In the rows, zero is written as 128.
Known rows, with every step that occurs:
lesoti tofi bodage: [183 116 143 135 127 142 104 127 113 163 170 112  88 116 156 131 127 110
 121 184 120 125 107  81 141 115  97  98 123 118 119 142 180 138 119 120
 136 135 130 118 129 122 126 106 147]
zana gavun: [171  94 100 160 134 180 114 122 114 151 132 144  90 131 142 141 115 107
  98 163 144 148  98  89 160 114  97  95 144 123 137 141 160 112 108 127
 143 121  96 119  97 146 108 117 170]
datud bodage fegiv gavun sobok zana: [192  96  86 108 150 159  86 104 104 138 103 146 129 139 166 131 127 104
 122 193 145 168  79  90 154 175 155  89 144 140 139 101 168  76  81 103
  96  99  73  94  85 144 116 120 152]
bote zana gavun sobok: [154 102 105 150 139 169 106 109 113 159 117 153 109 134 163 129 128 104
  89 160 154 143  92  99 160 125  82  96 156 127 138 105 165 102  97 126
 137  73  86 127 113 141 116 121 160]
sobo datud bodage sokodes mevi: [180  99  56 191 157 177 114  49 106 200 129 128  81 133 159 167 138 100
 120 169 145 140 107  79 147 156 140 116 134 129 114 113 178 114 118 114
 133 126 112 101  61 172  91 107 156]
datud bodage tofi: [186 106 113 161 129 161 117  90 108 183 125 119  92 105 134 138 136 115
 105 163 160 140 139  79 138 137 117 102 126 149  94 111 150 114 111 101
 133 119  88 104  88 142 130  91 137]
sobo datud bodage mevi: [160 115  65 146 141 196 113  57 100 205 119 132 112 119 174 146 140  93
 125 163 134 137 117  93 150 149 132  95 124 147 137 121 149  96 123  95
 128 150 100  87  80 149  99 102 158]
lesoti tofi vafu: [170 138 112 158 129 141 118 149 124 153 145 116  80 143 136 124 110 126
 117 185 135 141 119  92 148 130 113 104 134 122 106 156 188 125 154 104
 151 108 135 131 120 127 106 102 136]
tofi vafu nidu datud: [187 167  63 175 151 163 125 158 129 168 130 118 108 137 140 144 132  88
  82 163 145 132  84 102 152 160 121 120 176 159 151 145 216 108 158 133
 131  81 126 130  98 172 106 123 142]
tofi lona: [160 141 104 174 143 141 118 140 141 172 133 118 101 138 166 131 124  94
 108 161 142 107 103  95 156 128  97  86 141 118 146 130 190 126 127 131
 138 110 123 127 115 137 105 107 176]
digag sali: [137 115 103 136 145 162 151 132 134 167 113 137 101 139 134 138 126 112
 127 154 148 115 115 106 110 138  92  84 154  99 106 128 183 143 159 127
 126 123  92  85 121 146 141 115 141]
lesoti lona: [141 116 106 159 139 129 126 129 121 153 142 128 125 158 134 129 141 100
 139 168 145 115 123 102 161 141  97 115 146 131 115 146 181 151 116 118
 146 105 128 120 107 126 113  98 160]
bote zana gavun bodage: [162  98 107 142 147 140  81 110  85 155 151 132 107 139 153 119 137 114
  76 150 138 153  80 100 168 131  78  92 158 140 128 111 168 116 110 116
 155 100 105 119  99 142 107 115 148]
tofi bodage sokodes sali digag mevi: [205 156 101 156 130 154 112  92 125 228 139 131  86  74 159 176 158  98
 112 164 152 127  77  61 130 105  99 101 165 104 127 118 202 133 138 143
 120 112 106  62  23 178 101 117 136]
sobo datud bodage fegiv gavun sobok: [177  76  57 145 147 173  81  87 119 173  89 137 103 142 180 121 117 101
 134 186 161 170 103  99 160 169 133  91 142 128 147 116 145  78  98 113
  93 112  85  75  84 163 105 132 146]
ropu sali digag: [188 109 126 129 140 163 107 114 131 204 122 146 110 132 154 137 155 124
  93 147 164 138 138  84 128 127  96 107 156 136  88 162 191 137 173 113
 121 122 102  64  68 169  98 110 159]
sokodes bodage tofi vafu nidu datud: [225 165  70 187 147 167 109 138 117 189 146 106 102 119 137 145 119  94
  47 152 129 152  95  89 173 152 135 145 161 174 133 104 209 100 133 120
 131  85 110 151  84 179 101 130 103]
sobok zana gavun bodage sokodes sali: [195 103  79 141 142 160  71 106  70 155 150 154 115 122 153 157 120 111
  66 150 129 153  16 100 165 149 130  86 176 153 111 116 212 130 102 142
 136 105 103 108  67 156 117 120 137]
fegiv gavun bodage: [163 100 103 139 138 124  72 129  90 151 155 134 104 154 157 135 116 107
 129 174 131 172  72 104 159 148 121 100 150 110 125 125 167 121 121 103
 130 129 117  83 102 147  94 128 132]
sali digag mevi: [170 133 115 140 146 152 140 121 132 211 118 130 104 144 146 142 163 101
 115 170 167 152 109  58 132 119 109 105 169 102 134 120 180 123 140 102
 119 140  94  57  59 135  93 109 164]
fegiv gavun sobok zana: [160 113 108 114 144 157  97 121 108 149 113 160 136 170 170 144 112  97
 115 178 129 161  45 105 150 158 148  95 155 116 135 110 197 105  90 108
 108 104  90 103 124 126 106 132 144]
zana gavun bodage: [174  86 101 143 140 148  81 133  90 141 157 137  97 133 147 128 121 108
  89 173 136 167  71  88 169 138 110  91 157 134 137 115 164 113 120 122
 147 141 112  96  91 144 107 114 168]
bodage fegiv gavun sobok zana: [177 104  92 118 152 161  83 119 116 139 106 148 133 152 160 135 110 102
 115 193 141 164  67  95 159 155 141  97 167 116 149 112 182  87  70 121
  91  99  72 111  85 123 112 147 141]
sobok zana gavun: [177 105 110 126 151 180 115 118 103 145 127 146 119 155 147 140 117 104
  70 158 128 148  62  93 158 126 117  85 150 142 136 132 190 109  90 119
 137 125  90 128 105 128 110 114 173]
vafu nidu bodage fegiv gavun: [212 113  76 163 137 154  75 127 102 162 135 125  89 120 134 169 121 100
 129 170 141 158  94 103 164 140 117 121 149 150 153 139 170 104  79 126
  95 102  73 109  73 184 134 108 133]
sobok zana: [165 119 113 122 159 160 126 120 112 158 129 134 135 158 154 139 138 103
  91 152 133 139  74  92 133 149 123  94 157 140 122 125 199 129 110 107
 128 124 103 120 109 121 114 118 157]
vafu nidu datud bodage: [192 126  72 151 148 174 134 123 108 181 129 121 116 124 151 143 165  77
  97 154 153 124  94  95 139 174 126 113 160 173 134 132 191 125 135 115
 122  94 107  94 114 174 130  95 155]
sobo datud bodage: [166  92  80 150 155 170 126  87 113 193 111 121 102 145 173 126 146 103
 112 148 153 147 111  97 134 161 116  86 134 150 120 128 161 121 137  98
 132 137 116  84 106 161 106 106 163]
bote zana: [149 120 113 155 150 151 125 101 117 179 132 124 113 142 153 131 152 111
 106 137 151 125 119 103 132 128  68 104 152 125 111 132 172 138 115 106
 141  80 103 133 110 138 110 122 137]
bote zana gavun bodage sokodes sali: [179 107  76 171 134 152  71  87  75 179 153 145  96 105 153 147 130 116
  80 137 146 138  61 111 166 130  76  98 171 138 100 121 186 139 106 139
 149  63 105 121  68 171 112 123 116]
nidu vafu: [174 113 105 179 142 139 132 139 105 154 135 115 106 143 135 135 124 104
 106 168 149 145 125  86 138 158 117 111 154 112 137 125 160 127 118 111
 151 109 154 101  98 150 108 100 139]
ropu sali digag sokodes mevi: [157 123 135 133 147 162 129 115 130 222 120 145  97 125 125 162 174 139
  98 181 173 111 165  73 150 129 119 103 159 109  84 138 213 143 171 116
 137 114 111  60  50 196  64 122 173]
nidu datud bodage: [179 111  84 153 149 164 125 125 103 171 124 113 107 139 155 128 159  91
 109 150 149 123 118  88 142 173 117 111 143 141 132 133 168 123 127 114
 131 101 123  86 106 158  99 105 163]
lesoti tofi vafu bodage sokodes: [192 147  73 189 150 150 111 115 112 168 172 118  71 122 144 147 104 110
 102 200 109 143  92 105 132 119  90 120 123 137  84 133 184 116 156 118
 128 106 129 114  75 125 139 102 137]
bodage datud: [171 115  84 169 141 175 119  97 115 188 124 135  96 145 146 138 142  89
 109 150 152 132 129  87 147 146 111 119 147 121 123 156 178 138 124 112
 131 123 101 119  77 126 110 132 151]
tofi vafu: [168 143  92 168 145 143 122 142 133 153 134 124  94 133 143 138 120 117
 108 168 144 150 111  92 140 139 109 101 145 129 130 136 181 109 161 111
 152 104 128 127  90 156  90 123 150]
sobok zana gavun bodage vafu nidu: [207 106  83 136 144 168 104 108  76 147 153 162 131 125 147 146 104  81
  42 168 118 183  34 107 160 164 152  80 175 195 150 114 222  95 110 105
 134 142 112 119  71 150 144  91 145]
datud bodage sokodes: [182 110  74 172 136 166 119  77 103 173 142 130  85  98 151 164 148  96
 129 166 147 137 103  90 121 144 115 106 138 125 108 121 152 128 124 112
 132  96  99 103  70 147 128  93 161]
ropu sali: [159 103 109 134 137 177 119 123 120 190 124 143 107 135 143 143 141 118
 105 149 149 122 130 109 135 126  88 101 140 137  95 146 186 136 152 119
 126 125 107  85  97 164 106 119 149]
gavun bodage: [162 100 104 141 149 125  93 137  98 153 160 122 115 138 152 129 142 108
 108 167 143 160  86  87 143 158 117 102 163 134 124 105 172 133 139 108
 138 138 124  89  96 140 111 119 149]
sobok zana gavun bodage: [179  98 107 110 156 148  81 130  80 135 149 139 127 155 153 125 124 108
  64 166 120 170  36  90 167 153 129  80 160 156 137 107 193 107 106 116
 141 145 105 107  98 125 108 111 170]
vafu bodage mevi: [167 129  79 152 156 180 115  91 106 183 161 135 117 115 156 162 130  89
 111 184 109 137 108  95 146 123  94 114 122 149 125 105 155  96 127 109
 114 151  99  87  66 141 123 120 153]

Rows:
[195 111 104 146 136 150  73 108 125 150 147 119  89 103 151 138 110 108
 133 188 128 149 106  87 158 108  93  99 132 101 156 142 154  93  85 134
 115 116  95 118  64 158 100 148 141]  tofi bodage fegiv gavun
[151 125 134 119 142 168 130 121 127 222 113 143 105 111 138 148 178 131
  96 167 176 110 149  92 128 122  96  85 167 113  83 152 191 151 178 117
 131 101 104  54  61 171  94 117 176]  ropu sali digag sokodes
[176  97  87 162 139 164  90 113 123 152 126 129  93 138 137 137 108 113
 139 181 149 154 119  94 158 122 102 108 148  99 137 153 150 105  86 119
 107 103  81 114  67 146 100 145 132]  bodage fegiv gavun
[160 116 110 115 157 156 116 131 114 150 118 149 144 153 169 138 136  96
  97 170 142 147  61  90 135 168 141  95 169 139 135  92 202 117 108 114
 117 114  99 107 119 118 124 124 164]  gavun sobok zana
[191 136 120 142 142 138  67 129  99 161 140 121 113 138 155 115  97 101
  34 169 121 141  41  88 200 130 130  72 149 161 142  95 208  88  83 142
 141 135  94 138  99 102 122  92 166]  sobok zana gavun bodage tofi lona
[174 106  81 155 133 142  68 101  83 177 142 137  98 162 154 130 121  91
 121 164 133 169  87 100 170 160 130 117 146 114 125 147 176 125 122 103
 126 132 108  92  75 131  93 138 127]  fegiv gavun bodage datud
[175 115  81 197 144 163 115  86 115 172 156 134  83 128 129 183 129 103
 125 180 138 131 106  72 149 128 125 135 151 100 118 117 186 131 106 129
 134 111 105 127  57 152  97 124 146]  bodage sokodes mevi
[166  89  98 151 131 176 105 130 118 143 122 158 100 129 157 140 111  99
 100 182 152 154  83  83 161 133 116  95 155 118 148 109 163  99 106 135
 130 110  93 106 109 141 120 121 178]  zana gavun sobok
[191 128  67 191 139 188 143 121 109 185 132 136 116 127 143 152 121  66
  83 154 142 134 104 107 139 164 126 122 181 160 154 152 210 121 118 122
 118  99 130 115  77 162 134 111 127]  bodage vafu nidu datud
[185 112 108 173 154 162 115 106 115 190 147 118 101 123 138 141 119 105
  81 169 135 145 119  92 136 118  80 115 129 158  89 100 162 110 117 118
 111 140  93  96  78 136 147 119 132]  vafu bodage tofi
[195  87  91 115 162 152  70 129  89 124 145 130 124 137 143 117 122 112
  63 179 131 172  56  79 177 152 123  84 175 155 150 109 179  89  85 129
 125 140  85 115  59 124 114 125 169]  sobok zana gavun bodage fegiv
[131 120 109 147 135 163 145 139 117 195 117 135 105 109 132 159 156 125
 117 157 176  98 121 108 139 136 103  75 165 114 100 134 195 168 140 127
 149  81 121  89  99 186  99 137 141]  digag sokodes sali
[192 110 102 144 153 152  98 105 116 186 139 130  92 112 150 148 145 124
 114 188 154 160 130  72 165 129 120 106 164  82 125 127 156 121 111 100
 120  84  86  92  34 180  62 150 149]  sali digag sokodes bodage fegiv gavun
[180 156  77 165 144 156 130 142 137 159 138 132 102 118 134 154 127 103
  97 172 146 149  89  99 138 140 120 102 162 161 133 134 205 111 168 114
 142  99 112 134  97 174 122 113 142]  tofi vafu nidu
[204 105  78 142 177 140  91 133  98 132 124 129 139 163 160 128  97  96
  86 209 120 178  74 100 158 179 131 108 150 141 148  82 172  67  77 118
  94 110 120  78  68 148 127 127 133]  nidu vafu bodage fegiv gavun sobok zana
[185 108  93 178 166 138 131 135 102 159 154 110 109 147 148 135 123  99
  87 177 129 153 117  95 131 158  93 113 133 142 121 101 160 114 135 109
 137 129 159  75  87 164 124 103 143]  nidu vafu bodage
[196 125  96 159 144 149 107 137 100 174 145 124 102 119 143 172 148  93
 108 147 144 144  87  97 139 151 118 117 151 172 139 118 190 134 116 120
 121 117  98 104 106 179 146  87 154]  vafu nidu bodage
[170 124  85 139 128 178 119  78  96 178 139 137 110  95 151 159 148  98
 138 176 132 132 127  81 147 142 130 100 117 139 129 115 143 101 122  93
 133 132  96  96  77 149 107  91 160]  datud bodage mevi
[214 170  54 196 139 148  95 120 103 171 152 121  76  92 136 194 129  95
 104 164 131 151  70 104 137 146 123 128 154 163 139 121 199 114 138 133
 131  80 106 134  60 182 141  87 146]  tofi vafu nidu bodage sokodes
[189 106  81 166 136 160 103  90  79 170 154 154 110 111 148 135 118  87
  56 156 135 166  79 116 161 143  97  92 169 182 139 117 194 103 115 104
 147  97 111 130  73 167 141  95 124]  bote zana gavun bodage vafu nidu
[184 114  71 171 167 171 120  94 111 193 142 129 102 148 158 137 141  82
  89 159 133 143 122  97 137 146  86 122 126 153 107 134 176 126 140 112
 115 142 105  92  64 138 128 132 156]  vafu bodage datud
[193 164  92 180 130 161 118 126 135 180 130 124  93 101 116 151 112 108
  77 174 154 148 105  92 149 124 122 113 158 167 114 123 199 100 144 120
 137 100  90 146  82 154 138 111 115]  bodage tofi vafu nidu
[173  91  84 154 137 160  82 126 129 145 113 145 104 135 153 137 107 106
 141 197 158 162 103  92 160 140 120 108 161  97 150 120 153  91  86 127
  97  95  78 102  78 145 112 151 138]  bodage fegiv gavun sobok
[220 147  64 173 140 143  70 143 111 151 132 117  78 113 129 167 108 111
 120 180 136 173  93 105 170 145 123 118 141 159 159 142 183  81 111 125
 113  88  89 126  60 200 114 110 129]  tofi vafu nidu bodage fegiv gavun
[199 104 112 168 139 163 109 103 107 184 155 120  99 118 147 143 121 110
  84 150 137 157 122  77 154 129 117 128 136 135 102  91 162 124 100 101
 131 123  93 131  87 148 104 129 116]  sokodes bodage tofi
[176  93  90 169 128 137  82 109  81 156 153 147  99 140 155 138  89  99
 122 177 124 185  92 112 154 158 134  97 146 121 134 133 172 109 116  88
 132 132 139  88  66 155  98 118 112]  fegiv gavun bodage vafu
[198 152  84 180 138 157 109 126 113 179 113 101  84 116 133 121 127 111
  81 161 151 138 135  83 158 161 125 116 134 156 122 128 175  87 134 119
 142  89 120 117  77 154  97 103 132]  nidu datud bodage tofi vafu
[191 104 123 126 142 153  71 114  78 155 144 133 119 136 134 124 107 112
  45 168 129 169  52  84 177 136 134  92 159 162 118  97 188  97  80 121
 137 145  84 119  84 107 126 109 144]  sobok zana gavun bodage tofi
[174 107  82 154 147 140  89 110  90 178 147 126 105 145 152 124 147  90
 100 158 146 155 103  84 157 172 125 117 161 134 122 128 182 138 139 110
 136 142 115  96  71 126 109 131 148]  gavun bodage datud
[213 167  59 182 142 151  99 127 105 185 130 121  82 122 137 164 140  87
  89 147 139 153 105  98 156 170 133 132 139 184 145 143 212 113 151 119
 135 106 108 129  66 179 123  98 148]  tofi vafu nidu bodage datud
[207 132  73 171 138 165 104 109  94 198 133 126  93 126 141 169 153  74
 100 139 145 141 104  93 149 164 126 135 147 174 138 140 200 138 117 120
 116 122  89 110  80 163 145  97 151]  vafu nidu bodage datud
[187 140 111 179 128 147 111 107 127 192 121 107  87 104 156 126 126 101
  96 163 153 112 128  84 157 132 113  84 113 149 116 109 173 104 113 119
 138 110 101 122 102 138 124  76 158]  datud bodage tofi lona
[235 141  56 175 141 170 113  94 106 218 130 139 103  91 160 170 172  86
  88 138 173 119  83  79 132 169 134 124 192 171 101 157 215 148 150 139
 109  56 103  74  53 208 128  95 130]  vafu nidu datud bodage sokodes sali digag
[188 105  77 167 127 146  92 108  84 166 158 156 108 128 149 155  97  83
 108 180 129 183  68 119 153 159 145 100 163 154 136 132 194 113 124  91
 125 125 124  96  77 173 130 107 105]  fegiv gavun bodage vafu nidu
[197 149 103 212 153 127 116 137 122 188 142  92  96 129 149 123  94  92
  59 180 128 122 123  95 164 136  90 105 119 151 124  91 175  95 111 134
 136 121 148 105  87 141 137  82 140]  nidu vafu bodage tofi lona
[196 102  74 166 148 172 116  92 101 187 150 131  98 143 163 141 144  88
  93 137 131 154 122  81 156 157 119 135 135 130 122 123 177 139 124  97
 133 126 105 127  76 152  86 143 139]  sokodes bodage datud
[156 127 129 155 155 142 135 116 130 197 133 132  94 125 129 162 169 126
 110 192 174 126 145  50 147 135 134 105 169  94 113 124 194 141 145 110
 147 110 113  85  55 173  67 123 179]  sali digag sokodes mevi
[190  91  83 150 149 161 116 106 117 154 126 117  99 104 141 129 153 111
 124 174 164 144 143  75 137 154 108  95 141 142 125 124 142 104 116 107
 121 114  92 101  62 160 118 109 161]  datud bodage fegiv
[192 141  99 173 130 148 114 109 118 171 122 112  79  98 128 132 121 124
  97 170 155 153 138  81 143 143 125  99 118 157 102 114 164  87 147 101
 150 105 106 121  75 158 111  93 134]  datud bodage tofi vafu
[193 148  57 181 167 159 117 111 123 181 139 121  89 140 151 134 125  92
  79 168 124 156 121  98 146 151  92 119 120 163 113 136 189 101 176 110
 132 129 122 108  51 154 106 133 152]  tofi vafu bodage datud
[194 119  66 205 163 149 124 105  94 168 164 116  96 123 142 160 117  90
  91 183 121 149  98  99 125 148  90 126 141 124 116 102 154 118 121 125
 132 106 147  85  54 152 139 101 142]  nidu vafu bodage sokodes
